What can hang from each mark
Q927: Q622 Q721
Q622: Q927
Q220: Q721
Q169: Q555
Q721: Q169 Q220 Q927 Q945 Q969
Q555: Q169 Q927
Q945: Q721
Q969: Q555 Q721

In the rows, 128 means zero.
Known rows, with every way that one mark hangs from another
[Q555 [Q927 Q622 [Q721 Q945]]]: [ 79 112 106 124  78 168 105 108 118 121  94  89  73 121 167  93 120 114
 109 149 131 158]
[Q927 Q622 [Q721 Q220 Q945 Q969]]: [ 93 133  78 148 119 158  98  88 121 145 101  82 218 126 115 106 134 140
 117  90 143 129]
[Q220 [Q721 Q169 Q945 Q969]]: [128 124 135 131 139 163 118 144 123 151 196 149 147 112  63 116 218 138
 115  90  78 119]
[Q945 Q721]: [153  86 143  83 188 127 135 123 105 124 114 131  33 138 147 122 134 155
 114 160 130 135]
[Q622 [Q927 [Q721 Q220 [Q969 Q555]]]]: [194 109 162 143 156  88  91 135 133 127  92  99 217 120 125 123 173 165
 182  89 143 160]
[Q721 Q169 Q220 Q927]: [129 158 121 155 102 104 167 123 152 118 153 149 175 135  89 135 127 109
 118 115 119 102]
[Q220 Q721]: [151  92 149  77 201 134 148 157 110 126 164 136  37 132 158 126 175 128
 132 160  97 118]
[Q555 [Q927 Q622 [Q721 Q969]]]: [109 158 121 123  54  86  87  89 117 127  85  62 123 122 154 127 132 172
 108 159 131 145]
[Q555 Q169 [Q927 [Q721 Q945]]]: [126  81 118 165  59 163 111 140 115 129 110 123  89 135 191  80 142 109
 116 131 119 143]
[Q721 Q169 Q220]: [142 131 120 143 168 135 167 129 148 134 147 146 157 136  83 144 117 103
 131 126 125  88]
[Q622 Q927]: [159  94 133  80 215 112 129 143 125 108 132 136  33 132 160 127 104 123
 170 136 133 133]
[Q969 [Q721 Q945]]: [121  64 156 129 185 186 122 140  87 128 163 194  47 128 148  89 147 114
 153 126 111 132]
[Q945 [Q721 Q169 Q220 Q927 Q969]]: [138 170 127 167  78  76 135  95 134 130 127 134 250 126  56 135 178 178
  90  88 115 128]
[Q220 [Q721 Q969]]: [156 115 151  92 168 106 120 141 109 135 172 124  99 129 132 132 200 170
 126 135  96 119]
[Q721 [Q169 Q555] Q945]: [124 101 125 114 150 188 121 167 143 134 175 156  87 129 118 145  62  99
 136 117 156 112]
[Q945 [Q721 Q169 Q927 Q969]]: [139 170 140 136  70  76 114  96 126 130 130 131 154 121  73 133 176 186
  91 110 107 137]
[Q622 [Q927 [Q721 Q169 Q220]]]: [154 122 131 122 194 121 154 142 135 127  76 120 189 110  90 141 132  97
 148  94 130 130]
[Q927 Q622 Q721]: [114 134 104  83 151 133 119 106 121 130  78  78  47 130 169 126  99 119
 125 168 138 125]
[Q220 [Q721 Q945 Q969]]: [132  91 135 110 161 158 107 144 105 139 190 140 111 124 118 103 207 154
 122 104  94 131]
[Q945 [Q721 Q220 Q927 Q969]]: [144 136 128 145  99  68 127  96 115 119 121 125 210 137 111 123 168 196
  99 102 131 141]
[Q721 [Q169 Q555] Q220 Q945]: [122 104 110 144 157 186 142 165 150 136 173 160 185 135 101 147  68  92
 134  96 162 103]
[Q169 Q555]: [152  95 138  74 179 128 125 168 125 117 152 132  36 145 186 160  43 129
 147 167 174 111]
[Q945 [Q721 Q220]]: [151  85 129 114 196 125 155 121 112 126 110 132 129 142 130 127 139 152
 115 136 138 127]
[Q555 Q169 [Q927 Q721]]: [148 105 131 147  66 111 123 136 118 125  91 109  76 140 205 110 135 126
 120 163 124 131]

Rows
[ 94 156 147 143  84 124 115 137 131 126 147 149 108 125 162 155  88 125
 141 168 133 135]  [Q969 [Q721 [Q169 [Q555 [Q927 Q622]]]]]
[159  90 132 100 214 115 143 142 115 114  70 109 150 121 144 127 120 113
 155 110 144 141]  [Q622 [Q927 [Q721 Q220]]]
[106 177  84 149  74  69 115  66 128 126 112  90 218 140 124 123 152 191
  98 112 129 145]  [Q945 [Q721 Q220 [Q927 Q622] Q969]]
[132 148 127 150 108 102 163 113 138 122 120 144 186 129  82 129 160 138
  96 108 115 130]  [Q945 [Q721 Q169 Q220 Q927]]
[155 123 144  91 186 123 132 146 129 126  77 118  92 104 107 136 125 101
 149 118 123 136]  [Q622 [Q927 [Q721 Q169]]]
[143  92 185 175 138 194 109 147 126 144 183 206  95 120  98  90 189 110
 176 113  94 139]  [Q969 Q555 [Q721 Q169 Q945]]
[144 125 125 125 166 134 154 163 152 131 156 143 174 139 112 176  60 108
 137 128 164  91]  [Q721 [Q169 Q555] Q220]
[ 94 199  90 129  73 109 136  97 157 124 144 115  86 134 118 128 106 108
 120 147 109 113]  [Q721 Q169 [Q927 Q622]]
[ 83 144  78 151 129 191 138 107 144 149  97 103 196 119  85 113 125  82
 112 100 126 118]  [Q927 Q622 [Q721 Q169 Q220 Q945]]
[143  92 154 117 113 111 132 165 119 110  94 104 164 131 178 157  72 133
 121 152 182 137]  [Q169 [Q555 [Q927 [Q721 Q220]]]]
[162 114 201 151 100 109 110 138 114 114 162 182  59 135 171  95 176 146
 176 147 106 152]  [Q969 Q555 [Q721 Q927]]
[ 96 186  98 124  79 107 136  84 143 129 112 111  97 128 111 124 138 138
  95 142 106 142]  [Q945 [Q721 Q169 [Q927 Q622]]]
[111 162 108  87 127 141 115 137 144 141  90  82 102 120 144 169  51 103
 124 157 161 118]  [Q927 Q622 [Q721 [Q169 Q555]]]
[104 156  98 101  99  99 125  86 125 116 106 100  57 140 165 113 127 156
 103 159 123 153]  [Q945 [Q721 [Q927 Q622]]]
[119 157 172 183  59 128 105 115 143 132 154 153 102 125 135 112 178 131
 166 167  92 154]  [Q969 [Q555 [Q927 Q622]] [Q721 Q169]]
[110 105 106 153 114 151 144 125 129 110 165 156 148 141 131  93 120 111
 123  97 135 126]  [Q721 Q220 Q927 Q945]
[ 88 139  93 105 120 192 103 140 143 146 108  98 114 117 130 140  60  88
 120 124 159 131]  [Q927 Q622 [Q721 [Q169 Q555] Q945]]
[159 145 133 139 162  92 124 126 132 135  84 106 251 105  63 148 154 138
 141  71 129 129]  [Q622 [Q927 [Q721 Q169 Q220 Q969]]]
[149 114 131 120 172 131 151 153 138 136 122 138 185 134 105 171  93 137
 114 124 162 120]  [Q945 [Q721 [Q169 Q555] Q220]]
[133 153 124 138  99 104 154 156 157 117 159 145 190 138 118 165  67 111
 127 117 159 105]  [Q721 [Q169 Q555] Q220 Q927]
[135 157 137 110  92 106 132 156 149 115 163 144  94 134 136 162  60 117
 128 140 152 111]  [Q721 [Q169 Q555] Q927]
[ 68 132  99 175 105 159 133  98 114 120 156 166 170 135 149  81 145 109
 139 101 113 144]  [Q969 [Q721 Q220 [Q927 Q622] Q945]]
[ 87 189 127 151  86 114 132  95 128 127 144 160 101 124 126 119 142 114
 136 141  91 127]  [Q969 [Q721 Q169 [Q927 Q622]]]
[167 112 147  88 176  88  94 128 106 122  80  99 115 112 134 131 138 160
 150 111 138 147]  [Q622 [Q927 [Q721 Q969]]]
[133 130 148 154  94 118 155 132 133 123  90 117 189 116  96 138 141 114
 106 135 126 120]  [Q555 [Q927 [Q721 Q169 Q220]]]
[107 132 124  91  83 114 101 138 127 116  86  72  75 131 209 151  51 132
 121 185 173 150]  [Q169 [Q555 [Q927 Q622 Q721]]]
[ 94 155 126 128 107 107 123  97 108 115 139 149  59 136 180 106 129 131
 145 157 108 137]  [Q969 [Q721 [Q927 Q622]]]
[135 122 156 161 181 139 163 129 118 137 149 188 170 126  89 132 154 111
 146 122 105 102]  [Q969 [Q721 Q169 Q220]]
[125  97 138 100 168 192 132 196 133 140 196 158 102 120 118 139 139  99
 126 114 119 124]  [Q220 [Q721 [Q169 Q555] Q945]]
[110 144  89 150  44 113 111 105 129 131  80  76  83 143 217 108 120 119
 118 173 121 138]  [Q555 Q169 [Q927 Q622 Q721]]
[121 102 133 119 144 190 129 139 122 141 111 134  93 109  88 109 132  91
 116 113 120 120]  [Q927 [Q721 Q169 Q945]]
[147 152 121 159 137 105 138 112 143 142 156 132 219 132  58 150 140 147
 124 103 123  86]  [Q721 Q169 Q220 Q969]
